Known rows, with every way that one mark hangs from another:
bovanu[bolam[fumo ninu[fadom]]]: [-3.36 -2.29 -3.32 -0.29  3.09 -0.61 -1.06  1.04 -0.26 -1.42 -1.47 -1.26
  2.23 -1.42  2.51 -2.85 -2.11 -0.79 -0.58 -3.08]
bolam[ninu[fumo]]: [-3.40 -1.28 -4.24  0.47  1.44 -0.92 -0.31  1.20  0.38 -0.92 -2.13 -0.05
  2.12 -1.70  0.98 -1.78  0.59 -0.35 -0.22 -2.13]
fumo[bolam ninu]: [-2.02 -1.10 -4.55 -0.03  2.32  0.03 -0.14  2.60  0.28 -1.44 -1.98 -1.25
  1.80 -1.79  0.90 -2.01  1.43  0.28 -0.01 -2.30]
bolam[fumo]: [-2.27 -0.76 -1.67 -1.06  0.80 -0.92  0.05  0.53  0.02 -0.41 -0.85 -0.34
  0.94 -1.53  0.66 -1.18  0.04 -0.77  0.20 -1.51]
bovanu[bolam]: [-1.16 -0.24 -1.44  0.62  1.31 -0.62 -0.74  1.53  1.14 -0.80 -0.25 -1.25
  0.19 -0.58  0.73 -0.60  0.31  0.28 -0.80 -1.77]
ninu[bovanu fadom fumo]: [-2.90 -2.43 -3.23  0.93  1.33  0.51 -0.73  0.08  0.05 -0.40 -2.26 -1.11
  2.10 -0.61  0.98 -0.14 -0.53  0.84 -0.18 -2.31]
ninu[fumo[bolam fadom]]: [-2.29 -1.02 -2.82  1.37  1.89  0.17 -1.07  0.94 -0.24 -0.38 -1.83 -0.82
  2.31 -1.01  1.56 -0.07  0.02  0.47 -1.46 -2.79]
fadom[fumo[bolam ninu]]: [-0.70 -0.49 -4.31  0.07  0.77  0.69 -0.19  1.70  0.63 -2.71 -2.08 -1.19
  3.09 -2.42  0.47 -0.20  1.97 -0.76  0.76 -1.99]
ninu[fadom]: [ 0.15 -0.11 -0.39 -0.12 -0.22  1.32 -0.41 -1.83 -1.22 -0.86 -0.54 -1.31
  1.09 -0.10  0.95  0.75 -0.76  0.05  0.67 -0.79]
fadom[fumo[ninu[bovanu]]]: [-1.27 -1.50 -4.21  0.09  0.18  0.32 -0.33  0.66  1.69 -2.16 -2.11 -1.34
  3.28 -2.60  0.28 -0.14  1.77 -0.40  2.01 -1.47]
ninu[bovanu[bolam] fadom fumo]: [-3.53 -2.99 -3.64  1.59  2.65  0.00 -1.41  1.51  0.86 -0.64 -2.19 -1.61
  1.94 -0.38  1.56 -0.79 -1.13  1.06 -1.32 -3.32]
bovanu[bolam[ninu[fumo]]]: [-3.76 -1.73 -4.33  1.15  2.70 -1.36 -1.00  2.63  1.25 -1.09 -1.79 -0.60
  1.75 -1.36  1.53 -2.37  0.05 -0.10 -1.42 -3.10]
fadom[fumo]: [ 0.70  0.90 -1.11 -0.06 -1.46  0.61 -0.06 -0.67  0.61 -1.88 -0.67 -0.70
  1.88 -1.57 -0.25  1.70  1.51 -0.98  1.21 -0.51]
pinik[fadom[fumo[bolam ninu]]]: [-1.58  1.57 -4.26 -0.39  0.96 -0.47 -0.13  2.47  1.22 -2.61 -1.21 -0.90
  2.28 -2.75 -0.88 -1.69  2.58  0.29  1.70 -1.98]
fumo[bovanu[bolam] fadom ninu]: [-2.23 -3.91 -4.54  0.12  2.85  0.09 -1.61  0.38  1.42 -0.89 -2.15 -3.07
  2.72 -1.85  2.76 -2.49 -0.78  0.56  0.85 -3.17]
pinik[fadom[fumo[bolam[ninu]]]]: [-1.70  2.24 -3.88 -0.45  0.97 -0.57 -0.06  2.42  1.04 -2.80 -0.83 -0.45
  2.02 -3.04 -1.03 -1.83  2.42  0.17  1.49 -1.59]
ninu[bovanu]: [-1.77 -0.93 -2.39  0.05  0.84 -0.24 -0.12  1.03  1.39 -0.47 -0.95 -1.05
  0.68 -1.54 -0.09 -0.57  1.20  0.86  0.83 -0.86]
pinik[fadom]: [-1.36  2.32 -1.28 -0.56  0.10 -1.17  0.07  0.89  0.85 -0.76  0.37 -0.44
 -0.25 -1.35 -1.23 -1.44  1.60  1.00  1.48 -0.76]
fumo[ninu]: [-1.47 -1.09 -3.18 -0.20  0.77 -0.22 -0.14  0.48  0.45 -0.91 -1.45 -1.07
  1.66 -1.44  0.88 -1.34  0.93 -0.07  1.07 -1.47]
ninu[fumo[bolam bovanu fadom]]: [-2.86 -2.75 -4.48  0.52  2.50  0.33 -0.91  1.35  0.40 -0.52 -2.71 -1.65
  2.31 -1.67  1.61 -1.04  0.16  0.70 -0.81 -3.24]
ninu[bovanu fumo]: [-3.54 -1.98 -3.85  0.87  1.40 -0.86 -0.34  1.90  1.53 -0.11 -2.07 -0.50
  1.41 -1.33  0.17 -0.73  1.14  0.87 -0.34 -2.13]
ninu[fumo]: [-2.29 -0.68 -2.43  0.64  0.44 -0.65 -0.27  0.83  0.38 -0.26 -1.51 -0.11
  1.10 -0.69  0.36 -0.06  0.88 -0.02 -0.66 -1.88]
pinik[fadom[fumo]]: [-0.31  2.79 -1.35 -0.47 -1.02 -0.58  0.01  0.36  1.17 -1.88  0.09 -0.43
  1.12 -1.93 -1.52  0.00  2.18  0.11  2.13 -0.68]

Rows:
[-2.16 -3.47 -5.89 -0.89  2.92  1.42 -0.34  1.45 -0.33 -1.88 -3.16 -2.66
  2.43 -1.86  1.73 -2.60  0.15  0.49  0.80 -3.00] => fumo[bolam bovanu ninu[fadom]]
[-2.35 -3.05 -4.40 -0.42  2.65  0.35 -0.86  0.94  0.67 -1.68 -1.94 -2.36
  1.56 -1.67  1.85 -2.67 -0.79  0.18  0.43 -2.65] => fumo[bovanu[bolam[ninu[fadom]]]]
[-1.22 -2.45 -2.34  0.19  1.94  0.27 -1.43 -0.16  1.21 -0.58 -1.10 -2.68
  1.47 -1.34  2.00 -1.00 -0.81  0.69  0.31 -2.33] => fumo[bovanu[bolam] fadom]
[-2.35 -1.93 -3.67 -0.06  1.72  0.73 -0.49 -0.20 -0.02 -1.29 -1.73 -1.38
  2.37 -1.82  1.27 -1.70 -0.60  0.43  1.29 -1.44] => bolam[ninu[bovanu fadom]]
[-4.05 -2.70 -4.75  1.10  2.36 -0.51 -1.13  0.57  1.02 -0.50 -2.49 -0.91
  3.40 -2.27  1.80 -1.84 -0.29  0.53  0.31 -2.51] => bolam[ninu[bovanu fumo[fadom]]]
[-1.42 -1.41 -3.64  0.51  2.37  0.73 -1.08  0.58 -0.20 -1.08 -1.78 -1.85
  3.04 -1.75  2.22 -1.33  0.00  0.44  0.21 -2.47] => fumo[bolam fadom ninu]
[-2.49  0.65 -5.27 -0.21  1.66 -0.61 -0.23  3.28  2.07 -2.55 -1.59 -1.13
  2.48 -3.24 -1.03 -2.18  2.82  0.93  1.96 -2.16] => pinik[fadom[fumo[bolam ninu[bovanu]]]]
[-2.12  0.03 -5.76 -1.09  1.53 -0.32 -0.04  2.90  1.77 -2.77 -2.00 -1.57
  2.28 -3.34 -0.83 -2.66  2.79  0.50  2.24 -2.38] => pinik[fadom[fumo[bolam bovanu ninu]]]
[-0.24 -0.37 -2.52 -0.19 -0.19  1.40 -0.48 -1.63 -0.80 -2.52 -1.49 -1.12
  3.28 -1.73  1.18  0.19 -0.38 -1.17  1.58 -1.13] => bolam[ninu[fadom[fumo]]]
[-3.67 -2.83 -3.40  2.04  2.83 -0.75 -1.87  1.45  1.87  0.02 -1.80 -1.59
  2.39 -1.07  1.86 -0.78 -0.72  1.25 -1.25 -3.28] => ninu[bovanu[bolam] fumo[fadom]]
[-1.79 -0.66 -4.94  0.17  1.52  0.51 -0.24  2.38  1.29 -2.82 -2.10 -1.00
  3.11 -3.20  0.15 -0.78  1.96 -0.33  0.82 -1.76] => fadom[fumo[bolam[ninu[bovanu]]]]
[-4.15 -2.88 -4.06 -0.44  2.81 -0.76 -0.97  0.16  0.59 -0.56 -1.94 -1.04
  3.42 -3.09  2.23 -2.92 -1.30 -0.23  1.13 -2.31] => bolam[fumo[fadom] ninu[bovanu]]
[-0.89  1.21 -2.89 -1.16 -0.48 -0.40  0.13  0.78  1.75 -2.01 -0.69 -1.18
  1.10 -2.57 -1.53 -0.92  2.40  0.33  2.70 -1.07] => pinik[fadom[fumo[bovanu]]]
[-1.40 -1.52 -3.78  0.04  0.66  1.27 -0.61 -0.67  0.23 -2.40 -2.01 -1.43
  3.53 -2.35  1.01 -0.39 -0.09 -0.37  1.89 -1.33] => bolam[ninu[bovanu fadom[fumo]]]
[-3.27 -4.09 -4.52 -1.38  2.33 -0.31 -0.82 -0.39  0.33 -0.51 -2.58 -2.06
  3.20 -2.67  2.53 -2.92 -1.04 -0.51  1.60 -2.89] => bolam[fumo[bovanu fadom ninu]]
[-3.83 -2.38 -3.28  0.02  2.97 -1.45 -0.77  2.90  1.97 -0.55 -1.21 -1.28
  0.94 -1.83  0.93 -2.27 -0.11  0.43 -0.54 -2.59] => ninu[bovanu[bolam[fumo]]]
[-2.95 -3.24 -3.65  0.94  2.31 -0.44 -1.55  0.76  1.25 -0.24 -2.16 -1.93
  2.02 -1.11  2.07 -1.10 -0.70  0.61 -0.86 -3.39] => ninu[fumo[bovanu[bolam] fadom]]
[-2.32 -1.51 -1.27  0.27  2.27 -0.89 -1.43  0.41  0.49 -0.33 -0.58 -1.41
  1.66 -1.14  2.25 -1.19 -1.68 -0.30 -0.84 -2.70] => bovanu[bolam[fumo[fadom]]]
[-3.59 -3.63 -4.75 -1.93  2.42  0.18 -0.24 -0.16 -0.74 -1.39 -2.63 -1.50
  2.65 -2.48  2.12 -3.43 -1.50 -0.90  1.35 -2.51] => bolam[fumo[bovanu] ninu[fadom]]
[-3.03 -1.73 -2.77 -0.66  1.92 -0.60 -0.88 -0.76 -0.45 -0.64 -1.42 -0.69
  3.13 -2.44  2.45 -2.29 -1.53 -0.98  0.79 -2.08] => bolam[fumo[fadom] ninu]
[-1.30  1.20 -3.98 -1.07  0.76 -0.23  0.13  2.44  1.60 -2.49 -1.10 -1.31
  1.20 -2.89 -1.48 -1.51  2.81  0.57  1.79 -1.70] => pinik[fadom[fumo[bolam bovanu]]]
[-1.10  1.63 -3.14 -0.47 -0.28 -0.66 -0.16  0.74  1.30 -2.15 -0.76 -0.76
  2.12 -2.44 -0.90 -1.15  2.17  0.06  2.62 -1.30] => pinik[fadom[fumo[ninu]]]
[-3.68 -3.36 -3.97 -0.41  2.48 -0.60 -1.07  0.06  0.63 -0.29 -2.11 -1.53
  3.48 -2.51  2.35 -2.37 -1.06 -0.02  1.23 -2.58] => bolam[fumo[fadom ninu[bovanu]]]
[-2.20 -3.39 -5.50 -0.37  3.05  0.87 -0.94  1.04  0.54 -1.23 -2.82 -2.74
  3.03 -2.51  2.26 -2.46  0.23  0.68  0.93 -3.01] => fumo[bolam bovanu fadom ninu]
[-1.37 -2.17 -5.97 -0.73  1.41  0.91 -0.05  2.16  1.21 -2.87 -3.00 -1.97
  3.11 -3.09  0.56 -1.24  2.19 -0.52  1.36 -2.43] => fadom[fumo[bolam bovanu ninu]]
[-3.42 -2.46 -5.32  0.01  2.43 -0.30 -0.05  3.14  0.89 -0.87 -2.84 -1.06
  1.19 -1.70  0.42 -1.72  1.53  0.49 -1.05 -3.06] => ninu[fumo[bolam bovanu]]
